Every row comes from one small tree of marks. Brackets hold a mark, then the marks that hang from it, in alphabetical order. Every link used is in the known rows. Which tree was each row made from?
Known rows
{keti lanep {silis {mufof baful vofebu zenin}}}: [-27.9  18.9 -27.3  32.8   0.7  24.6   0.6  21.6 -12.2   5.2  -6.6  -3.2
  46.1   3.0  39.0  19.9  28.4  16.0 -23.7  -3.0   2.0  21.5 -13.7 -23.1
  -0.8 -23.4  18.7 -25.4]
{baful {mufof silis vofebu zenin zuno}}: [-22.0  30.7  20.5  26.2   1.3  28.3 -30.0  27.9 -24.4  13.4 -16.3  -9.2
   8.6   6.1  32.5  34.4  25.4  15.2 -27.7   4.7  11.5  26.7 -17.2 -22.7
  -7.7   1.4  21.6 -12.3]
{kalum mufof}: [-20.7  26.5  -5.6  16.2 -20.2   8.9  50.5  50.7  -3.1   6.3  -7.4  -8.2
  37.8 -48.8   2.8  43.3  34.7  18.1 -19.7  15.3  21.0  29.7 -10.4  17.9
  12.3  -0.5  36.4  18.3]
{zuno {keti silis}}: [-22.1  17.3 -30.3  27.3 -16.7   8.4  11.6  52.5  -2.4   7.8  -2.8  -9.6
  41.1 -45.8   6.2  20.5  14.7  16.9 -28.9  -6.9  18.2  31.8 -13.6  39.2
   9.0  13.2  20.3  15.4]
{keti lanep silis {zuno mufof}}: [-23.4  27.9 -46.3  34.4 -21.9  14.9   2.8  54.4   6.8  -6.2 -10.8  -2.2
  54.4 -52.6  16.6  20.5  11.4  22.7 -19.2  -6.8  15.9  26.2 -12.4  31.3
  12.9   4.0  13.1 -13.0]
{zenin mufof}: [-21.0  24.4   8.4  25.1 -22.3   9.0  21.6  53.6  -5.0  10.7 -10.9  -6.8
  36.6 -35.7  -1.6  34.8  26.4  14.8 -25.1  13.9  16.5  35.6 -14.9  43.9
   8.5  -6.3  23.8  22.2]
{neni {mufof baful}}: [-23.9  28.0   7.5  18.4 -13.9  15.4   4.4  47.2 -10.8  10.9 -11.3  -6.3
  28.4  -9.6  -0.9  41.3  33.8  11.9 -33.2   4.8  15.9  28.1 -12.9  19.7
   4.5 -11.7  29.0  34.2]
{mufof baful silis vofebu zenin zuno}: [-20.6  26.5  32.2  24.3   8.0  37.8 -25.3   4.1 -23.8  23.2 -12.8  -7.6
   9.4  36.4  36.7  31.8  14.6   7.6 -31.2  -1.9   2.5  30.4 -12.5 -29.8
 -16.1 -21.2  23.9  -5.9]
{lemer {silis befe {mufof baful vofebu zenin zuno}}}: [-28.9  23.5   4.7  25.7   3.4  27.7 -11.4  16.9 -13.6  23.8  -8.3 -15.3
  12.5  -4.9  36.2   3.8  10.9  11.6 -37.8   3.6  -7.1  24.3 -10.7 -30.2
  -8.3 -21.4  24.0 -34.9]
{keti lanep {silis {mufof baful}} zuno}: [-23.3  28.7 -43.4  30.7 -16.2  14.4   8.9  38.8   1.3   1.0  -8.0  -5.2
  48.5 -32.6  28.4  17.3  19.9  20.6 -23.6  -7.4   7.1  21.7 -14.4   5.7
   6.2 -34.2  18.5 -20.9]
{neni mufof}: [-23.6  24.5  -3.4  20.0 -14.4   9.4  15.9  64.6  -7.1   5.8  -8.7  -7.4
  26.7 -25.0  -0.3  42.0  32.0  13.6 -29.6  12.3  19.4  27.7 -12.6  33.1
   9.2   1.5  30.3  29.4]
{silis lemer mufof}: [-26.6  21.9 -14.8  28.1 -15.2  14.9  28.6  50.5  -5.5   8.3   3.5 -13.2
  29.9 -48.0  19.2  28.9  28.3  18.3 -26.7  16.1  -0.3  28.9 -22.4   1.4
  12.3  -4.7  31.7  10.2]
{silis befe lemer {mufof baful zenin zuno}}: [-35.9  29.2 -12.1  27.3   2.2  33.7  20.1  12.2  -9.2  29.0   2.5 -14.6
  27.4  -9.9  33.6  31.0  10.8  10.7 -31.8   0.9 -14.7  26.0 -18.9 -36.0
  -3.3 -15.2  31.6 -12.9]
{lemer {silis befe {mufof baful vofebu zenin}}}: [-29.4  21.6   1.9  29.7   1.4  20.6  -6.0  23.5 -13.5  23.4  -6.5 -11.0
  19.7 -13.9  34.5   0.7  18.8  13.5 -33.7   9.0  -5.9  23.0 -12.3 -19.7
  -2.6 -11.6  27.5 -29.2]
{zuno {keti lanep} {mufof silis vofebu zenin}}: [-20.4  23.5 -19.8  33.5  -4.6  35.7 -31.7  15.1 -10.3   8.7 -14.0   2.3
  30.5  -3.4  28.8  14.1  18.1  11.3 -17.6  -7.9   3.1  31.6 -18.2   3.4
  -2.0  19.5  16.9  -1.0]
{zenin {mufof baful {silis befe lemer} zuno}}: [-20.9  33.5   7.2  19.1 -11.4  30.3  10.5  25.9  -8.2  32.2  -4.1  -9.8
  15.0   2.5  13.9  31.8   3.9  11.4 -29.9  -4.3  -3.0  33.8 -19.2  -5.5
  -2.9 -25.4  24.2  13.1]
{zuno {keti lanep} {mufof baful silis vofebu zenin}}: [-20.2  27.2  -8.6  32.7  -4.5  41.4 -43.7  -2.6 -13.7  13.7 -16.6   2.7
  32.8  11.0  28.4  14.1  19.7   9.6 -20.8 -15.4  -0.8  32.3 -18.8  -9.8
  -6.5   5.8  15.6   2.9]
{mufof {silis befe lemer} vofebu {zuno {keti lanep}}}: [-23.1  27.4 -21.2  24.4  -0.2  32.8   2.9  18.8  -8.9  24.0   6.8  -7.0
  13.1  -5.9  32.2   5.4  -9.1  12.4 -20.7  -7.3  -8.9  26.6 -19.4 -17.5
  -6.8  -3.4  16.0  -6.5]
{keti lanep {silis {mufof vofebu zenin}} zuno}: [-25.1  25.5 -40.6  37.8  -2.7  19.4   8.2  34.4  -7.1  -0.1  -9.3  -4.2
  44.8 -12.3  47.0  12.4  23.7  18.0 -19.4  -0.9   4.1  17.5 -14.0  -1.5
   2.7 -26.3  16.4 -42.0]
{kotil {mufof baful zuno}}: [-21.1  22.9  -5.1  13.0 -12.6  15.8   7.8  41.8  -9.3   9.5  -7.7 -10.5
  27.5 -15.1   2.3  31.8  27.6  13.7 -30.8   1.3  11.9  33.4 -12.6   3.0
  -1.5  -2.2  31.7   8.6]
{mufof baful}: [-25.8  23.6  14.6  24.9 -15.0  12.4   6.8  37.9  -8.4  13.5  -6.2  -6.3
  39.8 -33.3   1.7  32.7  22.0  14.8 -28.0   8.2  12.2  32.9 -12.7  17.8
   2.7  -1.2  27.5  23.5]
{mufof baful {silis befe lemer}}: [-26.2  27.1  -1.7  23.6  -5.6  20.3  16.2  32.2  -8.1  31.3   6.2  -5.6
  23.0 -19.7  15.8  24.9   4.9  15.1 -25.3   2.8  -4.0  28.3 -19.0 -11.6
   2.8   4.2  33.9  14.9]
{lanep {keti {silis mufof}}}: [-19.8  18.0 -22.4  29.3 -10.9  10.7  33.3  61.1  -5.3   1.5  -0.7 -12.2
  25.8 -51.6   7.3  24.6  22.8  14.3 -25.7  -1.3  20.8  26.3 -17.2   6.4
  15.3  -6.8  25.3   3.6]
{zenin {mufof baful vofebu {zuno keti}}}: [-17.4  31.8  24.6  23.0 -14.5  32.6 -15.2   9.4 -14.7  17.7 -15.0 -11.4
  20.3   9.4  11.4  18.4  20.5   7.8 -32.5  -9.0   9.2  37.2 -16.2  16.0
  -8.2 -32.2  12.4  16.3]
{neni {mufof baful silis zenin {zuno keti}}}: [-17.0  30.4  -1.1  17.3  -3.1  34.4 -24.3  21.3 -16.6  22.2 -19.0  -7.6
  11.7  33.9  17.3  42.3  21.3   4.6 -38.1 -17.5   6.9  30.4 -13.8  -1.6
 -10.0 -26.0  23.9  22.7]
{neni {mufof baful silis vofebu zenin zuno}}: [-19.0  30.1  23.4  18.1   7.2  38.4 -24.9  16.1 -24.6  19.9 -17.7  -7.2
   1.6  55.2  31.0  40.6  27.5   5.3 -35.4  -4.5   7.1  26.0 -12.5 -21.5
 -12.2 -29.1  25.5   7.5]
{neni {mufof vofebu zuno}}: [-22.2  27.5  13.4  17.1  -4.9  23.8   0.2  44.7 -14.2   5.8 -10.1 -11.9
   9.3   4.5  14.6  35.6  26.6  10.5 -32.8   8.3  17.1  26.7 -11.9  10.6
  -1.0 -11.9  24.2  14.5]

Write each row's tree
[-17.9  21.5 -19.0  15.6  -5.8  24.8  -8.3  25.6 -14.6   9.5  -6.2 -12.5
  20.4   9.5  16.9  10.9  27.5  12.9 -32.6 -15.2  12.0  30.4 -14.2  -3.8
  -3.6  -4.9  22.7  -2.9] | {kotil {mufof baful vofebu {zuno {keti silis}}}}
[-13.9  31.3  31.7  18.7  -8.0  33.1 -16.5  16.5 -16.8  20.0 -14.7  -9.1
   6.3  25.0  20.3  29.1  19.5   9.8 -30.4  -1.1   9.1  35.1 -16.3  -3.4
  -8.6 -32.9  20.5   9.7] | {zenin {mufof baful silis vofebu zuno}}
[-21.1  29.7   1.2  26.5 -17.2  12.2  -2.2  57.4 -13.4  11.8  -6.2  -8.1
  21.2 -40.9  11.3  34.5  27.1  22.6 -25.3   9.7   9.5  28.1 -23.7  -0.3
   8.4  11.9  26.2  15.0] | {baful {mufof {silis lemer}}}
[-20.3  19.7   4.3  22.8 -11.1  17.8 -10.4  45.8 -10.0   5.4  -8.8 -18.3
   6.6 -31.1  25.8   6.5  18.7  17.2 -38.1  12.2   5.1  28.3 -12.2  -4.9
  -0.4 -22.0  21.2 -19.0] | {lemer {silis {mufof vofebu zuno}}}
[-33.6  27.1 -17.0  26.4  -6.8  20.7  28.7  28.2  -3.8  24.5   9.0 -12.0
  30.3 -37.7  20.6  22.8  17.9  15.4 -26.8   8.7  -8.5  25.6 -22.1 -18.9
   8.1  -0.7  36.7   2.0] | {silis befe lemer {mufof baful}}
[-25.1  29.9  25.5  21.7   3.4  34.6 -14.3  18.9 -22.6  15.4 -17.0  -9.0
  16.3  37.4  23.3  38.8  30.8   5.4 -36.6  -1.3   8.1  26.1 -10.8  -9.7
 -10.6 -29.3  21.9   9.0] | {neni {mufof baful vofebu zenin zuno}}
[-18.3  33.5  -0.1  33.4  -6.1  25.3   7.3  37.9  -5.7  12.5  -5.7  -6.0
   7.8 -37.5  15.2   8.7   8.1  10.1 -16.0  -2.2  15.6  26.0 -20.1   9.1
   9.5  15.3  25.9  -6.1] | {lanep {keti {zuno {mufof {silis befe} vofebu}}}}
[-33.1  19.5 -64.4  29.7  -8.4  12.3  42.5  52.5   3.8  10.1  12.2  -6.6
  47.3 -48.7  26.7  16.9   7.9  22.0 -20.0   3.2  -3.9  20.0 -18.0  -9.7
  13.2  -0.6  24.2 -17.9] | {keti lanep {silis befe lemer mufof}}
[-23.9  31.6  -1.0  23.2 -20.2  16.5 -15.0  43.1  -9.2   7.6 -12.5 -13.7
  27.2 -47.7   2.7  31.8  20.8  17.8 -31.1  -2.6  17.7  32.3 -17.4  16.5
   0.9   9.3  16.7  12.6] | {baful {mufof {zuno keti}}}
[-30.8  26.1 -36.7  35.1  -7.9  33.6  -6.1  15.3  -4.6  23.5  -2.9  -7.6
  46.4 -21.8  19.7  18.4   8.5  13.3 -30.4 -22.9  -2.3  30.4 -19.1   2.6
   6.7  23.7  20.5   4.3] | {zuno {keti {silis befe lemer}} {mufof baful zenin}}
[-22.6  22.3  16.1  26.2  -3.6  27.1 -22.7  21.8 -18.0  13.8 -15.8 -16.0
  12.8  -1.6  34.0  10.6  21.5  13.0 -41.0   3.8  -2.8  27.8 -11.2 -23.5
  -8.8 -37.1  19.6 -23.2] | {lemer {silis {mufof baful vofebu zenin zuno}}}
[-27.7  29.9  17.4  27.1  12.8  41.8  -4.4   0.8 -22.1  36.1  -0.2  -8.8
   9.4  33.4  42.5  23.7   1.4   8.2 -29.2  -3.6 -12.4  25.9 -17.0 -45.2
 -13.6 -15.6  25.7 -12.1] | {mufof baful {silis befe lemer} vofebu zenin zuno}
[-17.7  24.4   5.3  19.6   4.6  34.8  -4.8  18.7 -25.9  20.9  -7.9  -8.6
   8.8  39.4  33.5  24.7  27.6  10.2 -29.4  -2.2  -5.8  28.6 -18.5 -36.6
  -9.6 -14.5  29.8  -7.1] | {kotil {mufof baful {silis lemer} vofebu zenin zuno}}
[-23.4  22.4   8.4  19.5   2.5  27.8  -4.1  19.4 -22.0  13.5 -12.1  -8.9
  22.6  23.9  23.7  25.3  34.0   9.1 -29.8   2.1   5.3  29.5 -12.2 -16.5
  -9.7  -7.6  29.0  -9.8] | {kotil {mufof baful vofebu zenin zuno}}
[-22.7  31.9  18.4  29.3  -0.4  31.8 -20.0  28.7 -26.4  16.5 -11.9 -10.8
  10.1   5.8  36.3  32.8  23.4  16.2 -28.8   3.9   1.7  25.7 -21.6 -31.8
  -6.1  -5.5  18.6  -8.2] | {baful {mufof {silis lemer} vofebu zenin zuno}}
[-22.4  23.9  -5.0  25.3  -9.3  25.2  -4.9  26.0  -9.2   6.1  -5.4  -7.9
  29.6 -19.1  18.5  13.5   7.8  12.3 -24.1  -1.9   7.3  31.3 -12.8  10.6
  -7.2  -9.3   9.7   1.1] | {mufof vofebu {zuno {keti lanep}}}
[-24.0  20.1   7.5  23.5   0.9  19.6   4.0  26.8 -22.4  13.0 -10.0  -4.2
  31.1  15.0  19.7  22.3  42.3  11.0 -25.2   7.4   6.3  28.1 -13.9  -5.1
  -3.2   4.8  32.7  -4.1] | {kotil {mufof baful vofebu zenin}}
[-27.9  26.1  15.7  26.5   4.3  35.4 -13.2   4.0 -18.4  14.4 -10.6 -13.4
  19.0  14.0  38.4  29.4  29.5   8.8 -32.5   4.0   0.6  28.1 -15.2 -30.6
  -9.6 -24.9  27.6 -14.6] | {silis {mufof baful vofebu zenin zuno}}
[-16.9  25.6 -13.0  34.4 -15.5   7.0  34.1  64.5  -5.0   3.1  -5.7  -9.6
  32.3 -55.3   4.2  18.5  10.9  15.0 -23.9  -6.4  23.7  25.6 -14.1  32.4
  12.9 -13.7  16.9   1.2] | {lanep {keti silis zuno}}
[-23.1  21.0 -14.3  16.3  11.9  25.1   8.8  31.3 -16.6  21.8  -3.0  -6.9
   5.5  20.8  33.7  21.0  19.4   9.9 -23.1   5.6   3.6  25.4 -13.2 -22.1
  -6.7  18.8  38.1 -25.9] | {kotil {mufof {silis befe} vofebu zenin zuno}}
[-20.4  26.5 -30.1  19.3 -14.7  22.1   9.6  54.7  -6.6   9.1  -6.0 -15.3
  21.8 -11.9   8.7  33.9  16.1  13.2 -39.0 -13.3  11.6  28.5 -15.3  19.7
   5.3 -17.2  16.3  24.9] | {neni {mufof {zuno {keti {silis lemer}}}}}
[-23.1  25.7 -27.5  24.1  -7.4  27.5   6.6  45.7 -12.8  13.3 -10.3 -13.1
  27.2   6.2  17.7  38.4  18.8  10.3 -39.5 -15.0   6.5  27.0 -14.1  13.9
   0.7 -20.0  15.4  16.3] | {neni {mufof zenin {zuno {keti {silis lemer}}}}}
[-29.7  23.4  -6.6  24.0  -3.6  21.6  -3.1  28.4  -7.1  24.1  -8.5 -15.2
  20.8 -22.9  26.1  13.9   7.6  13.1 -39.4   1.7  -5.7  26.6  -9.7 -19.2
  -5.2 -19.8  26.5 -27.2] | {lemer {silis befe {mufof baful zenin zuno}}}
[-22.9  29.9  18.6  22.4  -5.1  26.7  26.2  11.2 -19.1  15.4 -14.2  -5.6
  36.2   5.8  23.3  36.9  41.2  12.0 -21.9   7.7  11.1  26.5 -10.7 -13.4
  -0.8 -18.6  32.5   3.6] | {kalum {mufof baful vofebu zenin}}
[-27.8  18.7 -40.8  25.9 -10.6   8.0  21.0  47.9   2.1  16.7   4.2  -8.8
  39.8 -50.6   9.4  14.8   5.1  16.2 -26.2  -6.8  14.5  28.5 -12.6  32.2
   9.4  26.0  24.8   5.2] | {zuno {keti {silis befe}}}
[-20.6  33.1 -14.1  39.8  -8.2  32.8 -12.0  26.5 -10.2   7.1 -12.8   1.4
  34.5  -9.1  38.8  15.6  14.6  16.3 -14.4   0.4  -4.5  25.3 -20.2  -0.3
   1.6  -5.6  15.2 -16.9] | {keti lanep {zuno {mufof {silis lemer} vofebu zenin}}}
[-18.4  31.3  12.1  20.9 -21.8  25.7  -6.2  21.8  -7.4  18.3 -15.4 -11.5
  29.9 -10.4  -0.2  29.8  16.1   9.1 -34.2 -10.3  10.5  39.5 -15.5  27.8
  -4.4 -30.7  14.1  25.9] | {zenin {mufof baful {zuno keti}}}
[-21.0  26.5  -7.5  13.7   3.2  30.1   8.4  24.4 -16.2  25.3   3.9  -9.6
   2.6  18.5  27.5  14.8  16.7  12.6 -26.6  -1.2  -4.2  26.7 -19.3 -35.4
  -4.9   2.6  35.3  -8.4] | {kotil {mufof baful {silis befe lemer} vofebu zuno}}
[-27.7  23.6 -34.8  28.1  -3.6  27.1  12.9  28.0  -6.2  14.2   6.4 -10.1
  32.3 -18.2  28.1   4.7  -5.8  15.3 -24.8 -12.2  -1.8  25.1 -15.4  -4.2
  -2.6  -5.6   7.5 -12.5] | {mufof vofebu {zuno {keti lanep {silis befe lemer}}}}
[-14.5  31.9  10.3  13.9  -2.7  36.2 -30.9  17.6 -18.2  17.5 -13.7 -10.1
  -3.8  35.2  20.1  27.2  23.1   6.7 -36.7 -13.9  10.5  28.9 -16.4  -6.5
  -9.0 -25.2  22.2  22.6] | {neni {mufof baful silis vofebu {zuno keti}}}
[-25.5  29.0 -27.9  39.2  -6.5  20.4  23.9  47.1  -1.7  10.7  -7.2  -7.0
  34.3 -47.3  13.5  18.1   5.6  11.7 -21.2 -12.9  16.6  24.0 -14.6  19.0
  13.4  15.0  20.8 -16.4] | {lanep {keti {silis befe} {zuno {mufof zenin}}}}
[-20.7  28.6  32.4  26.3 -14.0  21.9   0.5  23.5 -16.1  15.0 -12.8  -6.4
  29.3  -0.7  10.4  24.2  31.3  11.7 -26.4   8.6  11.6  33.6 -16.6  18.9
  -0.4 -23.0  20.7  16.6] | {zenin {mufof baful vofebu}}
